Each row was made from one small tree. The marks that hang from a mark follow it in brackets, in the order of their numbers. Every link used is in the known rows. Write each row's tree.
In the rows, 128 means zero.
Known rows:
q_597[q_211[q_65 q_413] q_801]: [135 141 128 117 102 136  99 121 205 133 150 104 112 139 128 154 105 136
 139 136 135 125  95 110 126 115 102 140 151 139 132]
q_597[q_211[q_65]]: [138 137 131 109 128 127 110 118 175 129 113 121 111 132 123 147 130 133
 138 136 134 136 116 102 128 122 105 142 144 132 129]
q_65[q_211[q_136]]: [129 126 138 119 125 141 106 123 125 142 134 151 118 120 124 152 131 140
 118 119 153 110 147 115 131 122 118 119 140 139 128]
q_444[q_317]: [127 136 138 111 121 128 131 121 127 127 142 136 112 131 128 131 133 128
 132 122 121 107  99 126 127 122 120 138 126 127 120]
q_317[q_211]: [128 131 149 107 110 128 120 125 121 125  99 136 132 126 121 132 131 128
 119 125 133 136 125 121 135 122 129 126 126 133 121]
q_269[q_54 q_136]: [137 141 117 138 138 124 135 112  93 107 131 126 137 127 153 126 118 122
 147 140 164 134 147 113 130 123 110 117 126 129 122]
q_317[q_211[q_136 q_413] q_444]: [133 129 141 110 120 137 109 131 161 133 121 142 114 126 109 136 121 131
 100 115 149 107 114 116 135 121 125 115 129 138 115]
q_746[q_317[q_211[q_821] q_444]]: [139 139 148  86 129 132 153 109 147 150  24 149  89 134 100 136 140 132
 115 112 176 114  96 131 142 123 116 122 144 147 116]
q_65[q_211[q_597[q_801]]]: [139 130 152 109  88 147 135 101 168 148 119 158 130 140 129 150 125 141
 132 131 146  97 139 127 132 119 110 126 140 145 131]
q_65[q_211[q_821]]: [132 129 139 102 115 148 126 113 125 146 102 152 127 124 113 134 139 136
 134 116 150 115 129 134 133 125 117 128 140 151 119]
q_746[q_317[q_211[q_136 q_413] q_444]]: [132 138 146 112 133 130 134 137 157 143  91 136  85 129  97 142 118 137
  98 113 150 113 108 118 141 120 129 115 143 138 121]
q_211[q_65 q_821]: [134 136 132 108 145 148 118 122 159 135 103 141 100 128 113 137 148 119
 137 121 185 126  91  99 132 133  93 141 138 143 117]
q_65[q_211]: [130 125 141 110 110 136 138 113 131 141 122 145 129 125 121 133 127 138
 133 122 114 120 145 132 129 123 135 122 136 139 127]
q_269[q_136]: [133 137 128 123 152 125 130 121 129 119 137 122 120 131 136 133 117 123
 136 139 136 146 139 118 131 124 118 121 127 127 126]
q_821[q_205]: [136 127 123 128 128 130 127 130 127 118 124 115 123 132 145 141 143 150
 139 115 143 147 120 123 127 124 130 123 126 130 127]
q_597[q_801]: [131 132 125 127 110 128 111 111 151 137 132 122 124 134 149 146 115 133
 131 133 157 117 116 130 125 120 115 128 135 135 131]
q_746[q_317[q_211[q_597[q_801]]]]: [138 144 167 107 101 134 145 116 160 146  62 144 100 145 118 156 128 136
 119 133 162 118 115 117 144 119 110 131 145 137 130]
q_317[q_211[q_54] q_444]: [140 132 141  84 112 114 146 112 159 137  63 139 109 129 130 119 116 117
 123 102 168 101 124 115 131 114 123 132 118 145 118]
q_211[q_821]: [130 131 127 119 133 141 122 128 123 134 109 138 123 126 121 132 141 127
 126 123 163 124 115 131 131 130 110 134 133 139 122]
q_444[q_317[q_211[q_136 q_413]]]: [121 140 154 107 111 141  97 148 127 124 155 139 108 125 111 143 124 130
 104 116 139 103  90 110 136 114 113 132 131 134 112]
q_269[q_54[q_211] q_136]: [139 140 120 138 139 127 154  85  61 103 147 144 138 123 159 119 136 127
 140 148 167 132 155  93 129 135 126 115 127 131 123]
q_597[q_211[q_821]]: [135 135 128 115 119 135 102 123 134 133  93 124 128 129 122 144 135 135
 127 131 151 126 120 135 129 120 105 142 146 140 128]
q_54[q_211 q_269[q_136]]: [132 138 154 108 148 118 141  85  71 119 157 136 139 122 153 126 133 135
 121 138 132 133 156  90 138 139 147 134 123 133 127]
q_746[q_317]: [127 136 132 130 142 124 153 133 126 137 100 122  98 133 116 132 128 134
 124 125 128 133 124 127 135 128 134 126 140 126 133]
q_269[q_54[q_211[q_65 q_597[q_801]]]]: [147 136 139 128 103 148 141  74 142 124 130 171 118 134 149 141 152 129
 138 143 213  95 113  64 129 139  94 135 137 140 125]
q_211[q_65 q_136 q_597 q_821[q_205]]: [148 134 142 113 154 167  91 136 173 129 105 157  82 132 117 171 175 144
 128 109 247 118  93  72 136 133  66 140 137 144 117]
q_317[q_211[q_136] q_444]: [138 128 143 103 124 131 104 113 153 137  90 151 111 126 121 146 133 132
 103 120 181 107 122 113 134 119 114 116 132 138 116]

Write each row's tree:
[126 131 131 126 126 151 141 121 102 125 155 142 132 122 115 117 146 131
 118 121 136 121 109 120 130 144 131 133 135 144 122]	q_54[q_211[q_413 q_821]]
[136 132 148 111 103 147 163 136 171 138 144 149 123 132 107 112 114 124
 130 102 116  97 146 119 133 124 123 143 125 148 129]	q_65[q_211[q_54 q_413 q_597]]
[139 135 166  99 107 153 124 126 135 131  70 164 130 132 101 135 155 125
 116 126 177 116 119 119 141 129  99 139 131 144 115]	q_317[q_211[q_597 q_821]]
[129 129 152 114 138 140  99 100  55 138 143 157 127 114 135 141 156 140
  98 119 201  98 139  88 141 146 123 146 134 145 121]	q_54[q_211[q_136 q_821] q_269]
[138 141 135 118 104 152 136 138 174 139 124 134 112 139 121 128 110 118
 128 108 195  81 106 119 130 124  86 157 130 155 124]	q_211[q_54 q_413 q_597[q_801] q_821]
[135 133 142  92 111 147 134 123 158 136  87 142 124 130  99 121 129 127
 115 110 148 112  95 135 134 124 123 126 130 150 110]	q_317[q_211[q_413 q_821] q_444]
[134 129 123 151 124 135 113 103  55 115 146 159 128 114 154 134 148 132
 116 133 197 101 149  87 128 139 120 118 134 132 124]	q_269[q_54[q_211[q_136]]]
[138 137 150  96 129 119 158 112 157 145  44 142  94 136 108 132 130 135
 116 118 137 121 114 124 139 120 138 118 137 135 123]	q_746[q_317[q_211 q_444]]
[134 134 172 107 125 148 155 106 139 130 177 157 127 129 109 113 151 132
 112 125 121 114 119  64 144 155 141 157 123 138 125]	q_54[q_211[q_65 q_413 q_597] q_269]
[139 142 144  89 126 107 174 115 157 143  36 137  78 134 117 123 116 123
 119  97 165 108 118 111 138 115 128 128 129 144 124]	q_746[q_317[q_211[q_54] q_444]]
[131 143 128 116 156 147  98 154 176 135 147 133  75 121 107 139 123 111
 125  95 217 104  95  81 131 128  79 151 134 154 117]	q_211[q_54 q_65 q_136 q_413 q_821]
[130 130 118 148 109 139 150 112  73 110 168 139 150 121 139 102 133 130
 127 132 127 123 136 105 128 143 144 124 129 133 125]	q_269[q_54[q_211[q_413]]]
[139 138 126 131 142 153 102  93  90 124 129 172  98 114 136 144 167 125
 123 126 252 104 110  58 131 145  83 132 143 147 113]	q_269[q_54[q_211[q_65 q_136 q_821]]]
[130 142 153 106 148 141 139 100  72 122 170 134 138 122 131 116 133 132
 118 126 137 129 135 100 141 144 141 142 128 147 120]	q_54[q_211[q_413 q_821] q_269[q_136]]
[130 144 154 101 160 131 140 100 122 119 191 128 122 123 133 122 127 128
 127 130 124 142 126  66 140 144 139 142 124 138 122]	q_54[q_211[q_65 q_413] q_269[q_136]]
[144 137 146  82 141 124 116 113 195 140  79 151  65 124 122 145 128 114
 118  97 223  95 109  68 135 117  90 136 125 150 112]	q_317[q_211[q_54 q_65 q_136] q_444]
[148 133 156  96 121 132 127 124 174 138  72 167  94 130 117 138 131 121
 103 103 212  78 130  91 137 119  95 137 121 144 117]	q_317[q_211[q_54 q_136 q_597] q_444]
[127 147 141 110 147 116 140 132 118 122 167 101 127 125 140 110  94 117
 129 113 129 125 150 101 138 126 134 152 111 142 128]	q_211[q_54[q_269[q_136]] q_413]
[147 139 130 102 135 145  93 119 170 126  89 116  98 135 134 162 157 151
 149 116 188 145  93 100 129 119  90 143 147 145 122]	q_597[q_211[q_65 q_821[q_205]]]
[146 132 139  83 116 144 122 109 150 131  48 138 111 134 128 144 155 150
 129 102 191 124  91 124 135 117 116 120 129 150 111]	q_317[q_211[q_821[q_205]] q_444]
[134 132 145 143 108 156 114 115 139 133 180 157 120 133 129 148 133 137
 104 133 172  89 119  95 130 137 109 128 140 136 131]	q_54[q_211[q_136 q_413 q_597[q_801]]]
[146 128 151 109 122 172 102 126 135 139 107 168 108 129 120 167 167 160
 122 105 208 106 128 106 137 126  89 129 141 152 119]	q_65[q_211[q_136 q_597 q_821[q_205]]]
[141 146 173  88 136 152 147 126 168 144  39 166  78 138  80 147 160 125
 122 121 197 124  88  84 150 133  90 143 145 145 116]	q_746[q_317[q_211[q_65 q_597 q_821]]]
[131 150 145  96 161 119 142 126 161 122 169 107 103 126 133 117  97 112
 140 111 148 132 132  68 139 127 119 157 115 146 123]	q_211[q_54[q_269[q_136]] q_65 q_413]
[139 136 148 121 111 155 145 103 182 132 162 153 114 138 120 138 138 129
 127 133 158 107  98  81 132 140 110 139 138 138 128]	q_54[q_211[q_65 q_413 q_597[q_801]]]
[134 133 135 104 130 142 109 124 126 149 109 156  95 117 126 144 128 127
 123  96 212  85 140 108 132 119  93 139 138 160 119]	q_65[q_211[q_54 q_136 q_821]]
[140 139 162  91 112 144 128 129 144 134  62 160 110 131 110 127 141 114
 119 105 201 101 118 107 139 124  88 152 121 151 115]	q_317[q_211[q_54 q_597 q_821]]
[126 128 153 123 134 126 104  98  65 134 162 151 132 115 143 138 147 142
 100 123 164 106 148  84 138 144 144 142 129 132 128]	q_54[q_211[q_136] q_269]
[147 139 141  86 130 135 148 110 146 140  18 137  84 139 114 149 155 154
 123  98 186 129  88 121 140 119 120 118 142 150 116]	q_746[q_317[q_211[q_821[q_205]] q_444]]
[126 133 154 116 144 141 108 112 112 133 199 145 112 115 126 135 143 136
 105 120 157 116 124  60 141 148 133 148 131 138 124]	q_54[q_211[q_65 q_136 q_413] q_269]
[150 136 135  77 121 132 129 111 157 132  40 133  96 133 138 135 142 138
 132  83 214 110 103 109 132 113 105 134 122 159 110]	q_317[q_211[q_54 q_821[q_205]] q_444]
[140 139 134 101 127 142  96 118 174 135  90 132 107 131 111 149 142 130
 137 129 169 129 100 106 129 124  89 149 149 143 122]	q_597[q_211[q_65 q_821]]
[135 132 121 133 117 145 135  92  59 118 113 159 139 119 142 117 157 129
 130 129 193 108 128 106 129 143 117 128 135 141 118]	q_269[q_54[q_211[q_821]]]
[139 136 159 101 107 130 141 134 147 127  84 152 117 133 117 121 131 117
 120 111 168 110 134 104 139 123 108 145 118 142 123]	q_317[q_211[q_54 q_597]]
[139 137 141 130 124 157  95 139 211 139 171 143  94 137 114 160 124 127
 118 129 193 101  99  84 132 128  79 139 141 138 126]	q_211[q_65 q_136 q_413 q_597[q_801]]
